Known rows, with every way that one mark hangs from another
q805(q345 q347 q592): [-35  -3 -35  -4   5   7 -71  64   6 -31  25 -16  23  10 -65 -71 -43  53
  -3  71   0 -32 -48  19 -11 -48 -10  23  56  37  37  -9 -33   0  80   5
   4]
q197(q347): [ -2  -1 -17   5  19   6   9 -30  24 -17  -9   8  -7   9   2 -20  12   4
 -18  17   2 -15  29 -10   8   8   1 -32 -13   3  16 -14 -28  13 -22  -5
 -24]
q550(q592(q805(q345))): [-17   4 -22 -30 -10 -14  -8  61  -5 -23  17  -4 -13  33 -23 -13   3   7
  -8  20  -8 -16   3  17  -9 -17  12  44  -4  15  10   6 -15  -6  23   8
  17]
q39(q125 q135 q234 q638 q667): [  -6  -16   12 -100   44    3  -18  -20  -55   23  -26  -52   -5    7
  -11   56  -82   43  -61   -9   36  -12  -47  -91  -22  -27    2   28
   14   22   67   25  -79  -63   65   -4  -45]
q592(q805(q345(q46) q347)): [-33   2 -43   1  -8   5 -22  43 -14 -30  16  16 -15  18 -42 -14  10  31
 -27  58  -5 -31 -21 -11   5 -24   2  12  10  16   7   7 -13   5  41   7
  16]
q667(q39(q125 q135 q234)): [-23  -2 -13 -43  43   9   1   0 -22  15 -20 -17 -14  -6  14  11 -32  26
 -25 -68  14   1  15 -23  -3   3  -4 -10   2  32  15  15 -30  -1  43  30
  -3]
q638(q39): [ -8   1  17  15   2 -18  12 -14   3   8  11   7  -7  -6   2 -24  11  -2
  13  11   6  16  -3 -18 -17   9  16  -9 -22   2 -23 -12  -7  30 -24  13
  -2]
q492(q197(q347) q234): [-51  -7 -49  12  11  26 -20   0  27 -27 -32   0  -8  12  36  -9  14  -1
 -10 -15  -5 -37   9   4 -10   7  33   6 -34  48  -2 -18   5  20  19 -14
 -20]
q971(q197(q347 q492) q805(q345 q592)): [-32  -5 -60 -18  74   2  13  40  53 -32  22 -17 -13  19   1 -47   5  22
 -38  26 -11   9  72 -23   8 -11   1  29 -25  12  45 -10 -52  22  42  15
 -70]
q197(q347 q492(q234)): [ -9  -1 -32   8  35  22   5 -81  31 -44 -26  13  -4  -7  16 -34  42  -2
 -26  16  -9 -13  30  -3   8   8  24 -33 -41  40   9 -29 -37  11 -19 -11
 -44]
q135(q39): [-20   6   6   0  -5  -8 -13 -29 -10   1  -5   0 -17  -1  -5   6   2  -3
  31  26  19  10 -12 -35   3   2   5   1  20   1  -2 -10  -2  12   7  -4
  -6]
q592(q805(q345 q347)): [-28   0 -28  -8  -9  13 -26  51 -10 -28   6   3  -9  22 -39 -14   9  29
 -18  48   2 -17  -8  -4   0 -23  -4   9  13  10  12   2 -20   1  42   4
  17]
q46(q345): [ -3  -6   9  -5  11 -19  10  18  14 -13  12 -32   0 -11 -42 -28 -24  15
  -6  -2  -2  12  -3   0 -12 -21  -1   5   6   4   0  -1  14  -4   4   6
   2]
q638(q39(q135 q234 q667)): [-15  -8  22 -17  13 -11  18 -13 -15  28   7  -1  -1   6   1 -10  -6  13
 -14   7  26  13  -4 -55 -32   5  18   1 -15   4  16 -11 -41  12  -2  17
 -17]
q550(q592(q805(q345(q46) q347(q197)))): [-29   8 -43 -24 -19 -16 -21  60  -9 -30  26   5 -18  40 -39 -14   8  24
 -16  39  -9 -34 -20  14  -8 -16  17  61  12  30  21  10 -27  -5  49   9
  18]
q39(q638): [  2   0  15 -27  31  17 -21 -20 -23  -5  -8 -12 -11  12  -1  10 -37  12
 -11  14  -1  -6   2 -15  -6 -13   5  12  15  11   9  15  -3 -31  21  -4
  -7]
q46(q345(q805)): [ 10  -2   4  -5  12 -31  10  13   1 -22  21 -29  -2 -18 -60 -18 -19  30
 -19   3  -5   4   3 -22   3 -20  11   5 -10  11 -16  -3  12  -9  -4  10
  13]
q971(q805(q345(q46) q347(q197))): [-62   2 -39  14   7 -17 -10  42  11  -4  37   1   3  23 -13  -6  -9  34
 -34  40  -9 -18  23   0   0 -10  -3  41  22  16  26  12 -11  20  62  12
 -26]
q125(q39): [-14  -6 -27  34  -5  15 -10 -29  -5   5 -31  -6 -45  -2  16  -4  -8 -10
  18  -4   2  11  13  12  15 -13 -15  -4 -13   3  -8 -11  19  12 -23  17
 -22]
q667(q39): [-24   9 -19   8  31   3  -4  -9  -2   9  -9  10  -6  -3   9 -13  -4   8
   6 -35   5  -2  32  17  -7  13   7 -14  -3  18 -12  -2  11  13   5  30
  22]
q667(q39(q125 q234 q638)): [ -4   7 -12 -49  45  13 -26 -17 -30   5 -29 -31 -17  -4   8  15 -45  31
 -27 -49  10 -11 -13 -26   2  -4   5   0   3  44  10  21 -15 -22  53  27
  -3]
q345(q46 q805(q347(q197) q592)): [-14  12 -68  17  -2 -24 -34  10 -21 -34  42  25  -8  -1 -66 -10   4  60
 -41  47 -11 -57 -57 -35  22 -11  25  40  11  44   2   3 -20   3  42  15
  14]
q46(q345(q805(q347))): [  9   1   4  -7   7 -27  -2  14  -4 -26  23 -27  -3 -12 -69 -19 -13  40
 -18  22  -1  -6  -6 -16   3 -17   9   6   8  16  -7  -4   0 -10  13   6
  19]
q125(q39(q135 q234 q638 q667)): [-20 -15 -12 -19  27  32 -19 -43 -40  20 -41 -23 -50  18  12  17 -51  14
 -16   3  21   2  11 -36  -3 -26  -8  15   6  12  38   1 -15 -28  13  17
 -40]
q805(q345(q46) q592): [-46  -5 -52  13  20 -13 -39  52   8 -25  33  -2  10  -7 -51 -68 -52  35
 -16  45 -14 -32 -51  -2  -6 -51   0  27  15  33  14  -1  -3   7  46  19
 -10]
q592(q805(q345(q46) q347(q197(q492)))): [-42   2 -58  11  -6   6 -24  28  -9 -38  14  15 -12  20 -44 -24  17  39
 -28  48  -6 -26 -35 -15   4 -26   7  28   5  27  16   5 -30   1  49  14
   3]
q805(q345(q46) q347(q197(q492)) q592): [-59  -1 -77  19  11  -3 -66  31   7 -46  37   1  17   8 -72 -84 -31  67
 -17  67 -11 -43 -87   3  -7 -51   4  53  45  61  42  -6 -47  -2  92  19
 -17]
q971(q197): [  5   2 -15 -29  22  -3   8  38  14   0   5  -8 -35   6   6  17   7   2
  -7  -6   4  10  18 -29   8  11   7  25 -20   1  16   4 -16   0  28   8
  -9]
q135(q39(q638 q667)): [-23   5  11 -20  12 -11 -32 -51 -28  11 -12 -11 -14   6 -17  21 -28   9
  20  53  35   1 -28 -61 -16  -7  16  17  26   2  16  -9 -16 -19  16  -6
 -12]
q638(q39(q125 q135 q234 q667)): [-14 -10  16 -36  11 -29  15 -15 -20  27  -1 -21  -2  -9  -4   9 -21  21
 -22  -5  31  12 -37 -72 -29  -1  12   2 -24   9  17  -5 -61   7   7  13
 -28]
q971(q197(q347) q805(q345 q592)): [-43  -4 -54 -23  60  -9   7  84  53 -18  28 -19 -19  29  -3 -26 -15  24
 -45  26  -5   1  82 -23   7 -10  -5  33 -16   5  49  -1 -39  30  55  14
 -57]
q805(q345(q46) q347 q592): [-46   0 -55   5   8  -2 -66  55   1 -34  39   1  12   3 -71 -71 -41  56
 -15  84  -8 -50 -67   9  -7 -47  -4  31  50  45  31  -3 -23   7  82  10
   1]

Rows
[-23   0   5 -44  66  37  -9 -15 -35  10 -16  -5 -24  16  16   0 -44  29
 -25 -46   7  -4  48 -17 -11   1   5  -3  23  34  21  20 -14 -19  48  30
   3] : q667(q39(q135 q234 q638))
[  7   0  -9  -8  11 -25 -16  31   1 -33  28 -31   3 -10 -81 -36 -22  48
 -20  26  -3 -10 -13 -11  -1 -29   8  16  19  21   1  -6  -4  -8  27   7
  16] : q46(q345(q805(q347 q592)))
[ -8   4   8 -57   5 -15 -36 -45 -38  12 -28 -42 -16  -3 -16  42 -42  23
  -5  31  42  -5 -74 -92  -3 -16  11  21  20  20  32   4 -40 -31  49  -6
 -33] : q135(q39(q125 q234 q638 q667))
[ 20   0  13 -56  16  13 -26 -22 -37  15 -19 -32   0  17 -11  25 -40  27
 -39  20  22 -20 -42 -57 -12 -18  16  27  14  18  48  11 -27 -57  47   2
 -21] : q39(q234 q638 q667)
[-49  -4 -58   9   9   6 -72  41  13 -44  23 -16  27  14 -67 -86 -32  65
  -6  55  -2 -24 -69  13 -13 -52  -3  45  50  53  49 -11 -58  -8  93  13
 -16] : q805(q345 q347(q197(q492)) q592)
[-31   0 -37  18   2   0 -11 -25  15 -21 -10   0   0   3   6 -10  14  13
 -15 -25  -5   5 -21  -4  -2  -5  23  35 -16  43  15  -6 -25  -4  31   7
 -27] : q347(q197(q492(q234)))
[  0 -13  33 -74  51  49  -8  -7 -46   3 -11 -22 -24  27  11  19 -54  30
 -42 -13   4  -6  21 -48  -7 -17  -1  15  35  23  47  30 -34 -44  62  -1
 -26] : q39(q135 q234 q638)
[-21   6 -36 -27 -15  -6 -20  43  -6 -37  18  -2  -9  40 -35 -25  17  23
  -8  32  -7 -20 -16  19 -10 -17  15  56   9  29  24   3 -38 -10  45   7
  12] : q550(q592(q805(q345 q347(q197(q492)))))
[ -1  -6 -20  -7   6  24 -29 -46 -31  15 -44 -28 -43  11   8  14 -36   8
 -10  11  18  -3 -17 -28   6 -25  -4  15  -4  15  25  -3   2 -26   8  18
 -36] : q125(q39(q234 q638 q667))
[ -1 -16  21 -98  50  25 -13 -10 -51   1 -24 -50 -22   6   4  45 -77  39
 -56 -31  13  -6 -26 -72  -2 -25 -10  17  21  31  48  38 -62 -50  73  -6
 -44] : q39(q125 q135 q234 q638)
[-10   4  -4 -38 -19 -25 -23 -31 -22  16 -23 -34  -6 -11 -15  35 -17  13
   3  21  42  -1 -75 -83   0  -8   7  12   9  12  26  -7 -37  -9  35  -3
 -26] : q135(q39(q125 q234 q667))
[-32  -1 -42   6   1  -2  -3  43  -9 -25  13  14 -16  10 -28 -11   3  16
 -27  31  -9 -18 -10 -17   4 -27   4  10 -15   8  -5   8   1   5  17  14
   7] : q592(q805(q345(q46)))
[-14 -15  -5 -18  31  50 -17 -35 -37   7 -39 -22 -60  17  23   9 -48  10
 -13 -14   4   8  28 -22  12 -25 -16   7  12  20  24  10  -4 -18  19  16
 -40] : q125(q39(q135 q234 q638))
[ -1   0 -18  -4   8 -28 -20  34   5 -35  29 -32   3  -5 -83 -36 -26  54
 -24  18  -2 -10 -22 -13  -2 -30  10  27  19  28   9  -5 -11  -8  37  11
  12] : q46(q345(q805(q347(q197) q592)))
[-62   1 -72  16   1 -10 -71  62   7 -36  40  -2  11  15 -75 -72 -45  68
 -22  69  -6 -47 -82   2  -7 -51   0  56  53  58  43   0 -37   4 101  18
  -7] : q805(q345(q46) q347(q197) q592)
[-22   6 -15 -29  51  -1 -22 -26 -23   4 -22 -18 -13  -8   3  13 -45  25
 -11 -38  10  -5   1 -11  -7  -2   4  -3  -2  32  -4  14 -10 -13  28  25
   5] : q667(q39(q125 q638))
[-50  -3 -44   9  26 -15  -5  62  18  -7  38  -5  13  12 -13 -28 -30  20
 -33  28 -16 -13  31   7  -3 -26  -6  32  11   6  15   8   5  26  42  13
 -32] : q971(q805(q345(q46) q592))
[-58  -3 -61   8   8   6 -78  48  15 -47  18 -16  22  13 -61 -77 -33  63
 -14  54  -3 -27 -62  16 -13 -52   5  48  46  66  47 -13 -52  -3 103  10
 -15] : q805(q345 q347(q197(q492(q234))) q592)
[  1  13 -35  11  -5 -23 -11 -20 -32 -23  35  32 -16 -10 -45  15  21  40
 -33  54 -11 -54 -30 -38  28   6  23  11  -8  29 -21   5  -3  -1  10   8
  23] : q345(q46 q805(q347))
[-52  -2 -47   7  18  -2 -30  53  21 -20  30 -15  23  27 -25 -42 -15  42
 -26  35  -8  -8  17  17  -8 -26  -8  46  36  20  41   1 -33  15  73  10
 -34] : q971(q805(q345 q347(q197(q492)) q592))
[-25  -2  -4 -61  66  21 -14 -16 -38  11 -25 -25 -21   2  13  19 -59  36
 -34 -58  13  -5  15 -34  -8  -5   1  -2  13  40  21  25 -33 -22  56  27
 -10] : q667(q39(q125 q135 q234 q638))
[ -9   6   4 -20 -16 -10 -18 -29 -18  16 -15 -14  -7   3 -12  16  -1   6
  12  33  36  -1 -43 -65  -2  -1  13  12  18   6  25 -12 -19  -5  26   1
 -16] : q135(q39(q234 q667))
[  1   8 -41   3  -4 -12 -41  23 -13 -31  23  -1   8   9 -57 -11   0  57
 -25  28   0 -29 -30 -20  15 -13  15  32  19  32  10  -6 -36  -5  44   7
  16] : q345(q805(q347(q197) q592))
[ -3   5  12 -57   7   3 -34 -38 -37  -2 -27 -41 -26  -2  -7  34 -39  21
  -1  14  26   0 -58 -78  11 -15   3  14  26  27  19  13 -27 -21  55  -6
 -31] : q135(q39(q125 q234 q638))
[-38   0 -42   2 -14   6 -31  55  -6 -31   8   2  -8  29 -41 -15   5  39
 -23  37   3 -16 -19  -9  -1 -26   0  26  15  17  22   5 -30   0  56   9
  11] : q592(q805(q345 q347(q197)))
[-47   3 -56   8 -12   1 -27  48  -9 -32  17  14 -15  25 -45 -14   8  40
 -31  48  -3 -29 -32 -16   3 -25   4  29  10  24  18   8 -23   4  56  13
   9] : q592(q805(q345(q46) q347(q197)))
[-29  -1 -30 -24  44   3   4  39  23 -15  25 -14 -16  18   4  -9  17  24
 -22  36  -6  12  58 -16   7   2   0  43  -7  10  33   2 -40  10  64  12
 -41] : q971(q197(q492) q805(q345 q347))
[  8   8 -24   7  -5 -11 -20 -20 -19 -28  15   7   4   1 -38   4  23  45
 -20  23  -1 -21 -19 -28  21   1  20  18  -4  27  -2  -6 -35 -13  20   7
  13] : q345(q805(q347(q197(q492))))
[-17   7 -24 -34 -16  -6 -20  61  -9 -28  19  -2 -13  38 -34 -15   7  18
  -7  42  -5 -25  -4  21  -9 -15  11  45  14  21  19   5 -25  -8  41   4
  24] : q550(q592(q805(q345 q347)))
[ 16  -2 -14 -55 -15 -27 -12  -2 -20  21 -25 -48  14 -14 -14  42 -26  23
 -40 -10  33 -14 -88 -66  -2 -14   3  17 -17  16  40   4 -51 -31  39   2
 -29] : q39(q125 q234 q667)
[-16   2 -31 -24  47  -5  37  39  42  -2  13  -5 -34  30  29  21  25   1
 -41   3   0   9 104 -30  15  26   0  19 -28 -13  32   3 -30  29  21   4
 -48] : q971(q197(q347) q805)
[ -5   5   0 -38 -13  -9 -19 -24 -20   1 -22 -32 -20 -10  -4  27 -11  11
   7   5  26   4 -59 -68  16  -6  -2   6  14  19  12   3 -24   0  40  -4
 -26] : q135(q39(q125 q234))
[-10 -10  22 -35  16 -12  17  -7 -17  11   0 -20 -13  -8   8   2 -17  17
 -17 -22  15  16 -22 -58 -15   0   5  -4 -18  17   4   4 -47  17  12  12
 -26] : q638(q39(q125 q135 q234))
[-27 -10  17 -15  22 -27  19 -14 -10  12   7  -7 -10 -12   3  -3 -19  11
  -2 -10  15  23  -6 -43 -25   3   6  -7 -20   4 -10  -3 -44  24 -11   8
 -19] : q638(q39(q125 q135))
[-11  13 -48  19  -8 -28 -15 -14 -28 -25  37  29 -15  -4 -49  15  19  48
 -39  42 -10 -52 -43 -44  26   4  27  29  -4  37 -11   6 -14  -2  22  13
  16] : q345(q46 q805(q347(q197)))
[ -3   6  22 -39   9  20 -30 -36 -33  -1 -19 -21 -28  11  -2  15 -22  14
   9  26  19   0 -27 -61   9  -9   8  12  35  20  18   7  -7 -17  46  -3
 -18] : q135(q39(q234 q638))
[-36 -16 -26  20  11   8  -3 -33 -15  24 -28  -2 -37   5   9   8 -26  -4
   7   3  22  12  26 -11  -8 -15 -13   4 -10  -8  17 -16 -10   2 -25  17
 -28] : q125(q39(q135 q667))
[ -2   8 -53  14  13 -26 -10   5 -20 -27  39  24  -7 -15 -49  -6  -1  36
 -37  31 -18 -47 -34 -37  23 -11  24  21 -17  28 -21   2   3   5   6  14
  10] : q345(q46 q805(q592))
